Every row comes from one small tree of marks. Brackets hold a mark, then the marks that hang from it, in the order of their numbers. Every link used is in the known rows. Which tree was each row made from?
In the rows, 128 means zero.
Known rows
[J913 [J652 [J17 J30]]]: [150 150 120 105 138 111 128 139 101 113 126 135 100 151  85 130 163  96
 104 160 174 110]
[J17 J30]: [125 113 121 121 132  90 128 129 129 127 138 123 118 116 120 146 130  66
 141 124 164  78]
[J913 J652]: [134 112 137 130 148 104 120 123 141 137 141 171 102 129 106 152 145  98
  93 160 162  95]
[J601 [J913 [J652 J17 [J30 J608]]]]: [133 131 117 114 144 117 135 125 139 128 141 145 118 184  71 159 159 109
 114 145  96 137]
[J601 [J913 J652]]: [139 105 116 132 132  69 118 126 150 144 156 148 106 162  81 183 158  86
 107 156 127  89]
[J17 [J30 J608]]: [100 109 141 125 144  90 137 106 144 131 117 103 136 121 116 140 121  52
 155 119 165  89]
[J201 J30]: [124  88 130 149 119  80 100 138 144 111 157 186  95  98 164 163 119 113
 157 131 183  83]
[J30 J608]: [ 85  89 150 150 149 115 136  88 171 136 105 132 143 113 139 138 114  85
 148 118 141 116]
[J601 [J913 [J652 J17 J30]]]: [150 136 104 111 135 116 128 139 128 125 153 159 108 181  73 163 163 118
 105 149  97 130]
[J30 J17]: [129  92 149 173 104 115 112 111 148 146 112 115 114  89 158 150 136 113
 151 147 147 101]
[J201 [J30 J17] J608]: [135  90 158 189  74  69  80 165 141 107 153 201  77  65 174 176 154 143
 154 122 208  93]
[J601 J913]: [124  91 106 143 121  78 121 121 160 138 148 139 126 147 113 177 143  88
 136 128 113  93]
[J652 [J17 [J30 J608]] [J913 J601]]: [115 170 118 105 117 148 149 190  77  99  87  48 131 142 137  76 118 146
 166 107 151 149]
[J601 [J913 [J652 J17]]]: [149 126 105 124 126  90 124 134 133 126 140 139 109 177  76 164 170 101
 111 157 125 112]
[J30 J17 [J608 J201]]: [ 99 108 180 163  99 105 118  90 152 167  90  61 156  89 153 125 126 106
 145 137 157 117]
[J652 J17 [J30 [J608 J201]] J601 J913]: [147 192  82  78 126 223 140 138  78  85  97  97 185 119 172  13  95 225
 142  86  68 222]
[J652 J601 J913]: [154 134  77 121 126 164 120 134 108  99 119 124 150  88 187  61  98 180
 147 104 108 147]
[J601 [J913 [J652 J30]]]: [141 115 117 121 141  98 124 132 146 143 169 169 106 166  78 181 152 102
 103 147  99 107]
[J608 J30 J201]: [101  97 109 147  97 101 133  82 140 147 151 109 162 127 159 132 101 127
 102 103 153  86]
[J652 [J30 J608] J601]: [115 130 124 114 163 182 145  92 145 118 122 160 163 115 153 102  86 146
 136  91  76 173]
[J30 J17 J608]: [ 98  85 176 179 121 120 124  83 167 153  87  87 135  93 150 141 126  97
 166 140 145 116]
[J913 J601 [J652 [J17 J30]]]: [126 176 154 104 131 111 146 193  85 131 118 105  92 173  81 145 146 112
  94 147 184 121]

Write each row's tree
[111 149 170 113 151 135 143 183 118 156 148 166  94 154  98 165 120 135
  78 138 138 127] -> [J913 J601 [J652 J30]]
[102 126 145 113 128  80 132 111 132 142 120  80 152 116 119 127 122  60
 138 116 172  92] -> [J17 [J30 [J608 J201]]]
[152 146 121 102 162 158 128 122 124 125 151 190 120 130 117 122 122 145
  86 136 108 145] -> [J913 [J652 J30 J601]]
[143 157 122 116 114 198 123 124 104 127 107  81 175  77 190  45  89 209
 150 100  75 184] -> [J652 [J30 J17 [J608 J201]] J601 J913]
[142 155 156 117 140 154 126 104 122 148 125 128 141 115 121 111 123 147
  94 142 117 155] -> [J913 [J652 [J30 J17 [J608 J201]] J601]]
[130 110 144 139 137 100 124 116 155 156 146 134 113 157  82 180 153 100
 122 154  98 113] -> [J601 [J913 [J652 [J30 J17 J608]]]]
[167 164  58 108 116 192 129 143  81  70  96 107 151 114 181  33 116 206
 152 106 105 182] -> [J652 J17 J601 J913]
[171 176  56  89 131 231 136 154  75  69 115 140 151 118 176  29 105 231
 145  96  61 209] -> [J652 J17 J30 J601 J913]
[105 101 165 151 138 158 131 101 160 147 115 134 132 101 145 140 113 124
 153 125  99 138] -> [J652 [J30 J17 J608]]
[160 160 106 110 141 147 130 121 105 102 116 149 122 145 114 101 145 144
  96 148 140 152] -> [J913 [J652 J17 J601]]
[146 133  88 110 140 153 133 118 135 119 156 164 146 142 133 134 109 148
 126  99  53 155] -> [J652 J30 [J601 J913]]
[109  81 173 176 112  88 102 112 156 128 122 130 104  86 168 159 119 110
 185 141 181  95] -> [J201 [J30 J17 J608]]
[110  77 131 199  82 105 119 109 158 121 143 169 115  98 162 164 140 141
 124  98 163  97] -> [J201 [J608 [J30 J17]]]
[137 147 118 106 120  70 129 130 119 135 135  90 130 180  63 152 169  80
 110 151 143 109] -> [J601 [J913 [J652 [J17 [J30 [J608 J201]]]]]]
[161 145 137 124 143 162 122 118 120 135 140 161 116 116 125 125 130 151
  97 150 111 144] -> [J913 [J652 [J30 J17] J601]]
[122 127 111 115 153 155 144  95 152 124 137 144 163 146 128 128 101 135
 141  92  53 165] -> [J652 [J30 J608] [J601 J913]]
[136 131 117 117 133  80 133 125 131 127 132 105 116 183  62 161 169  74
 125 150 136 107] -> [J601 [J913 [J652 [J17 [J30 J608]]]]]
[116 183 122  95 104 138 145 196  66 109  88  33 145 138 138  67 118 152
 150 104 159 151] -> [J652 [J17 [J30 [J608 J201]]] [J913 J601]]
[111 115 117 117 152 176 133 135 135 117 127 145 143 100 159  87  96 159
 155 102  83 152] -> [J652 [J30 J608] J913]
[123 119 170 137 152 141 126 110 146 151 129 153 109 121 107 147 138 115
 110 158 127 126] -> [J913 [J652 [J30 J17 J608]]]
[110  95 129 171  75 105 125  79 137 159 135  76 154 110 168 134 111 137
 116 119 154  86] -> [J608 [J30 J17] J201]
[105 184 174  96 138 151 152 180  97 144 115 118 122 174  89 128 127 151
  78 133 142 168] -> [J913 J601 [J652 J17 [J30 [J608 J201]]]]
[127 138 143 136 111 181 128 194 103 141 126 109 113  96 172 109 102 195
 149 115  98 148] -> [J652 [J30 J17] [J913 J601]]
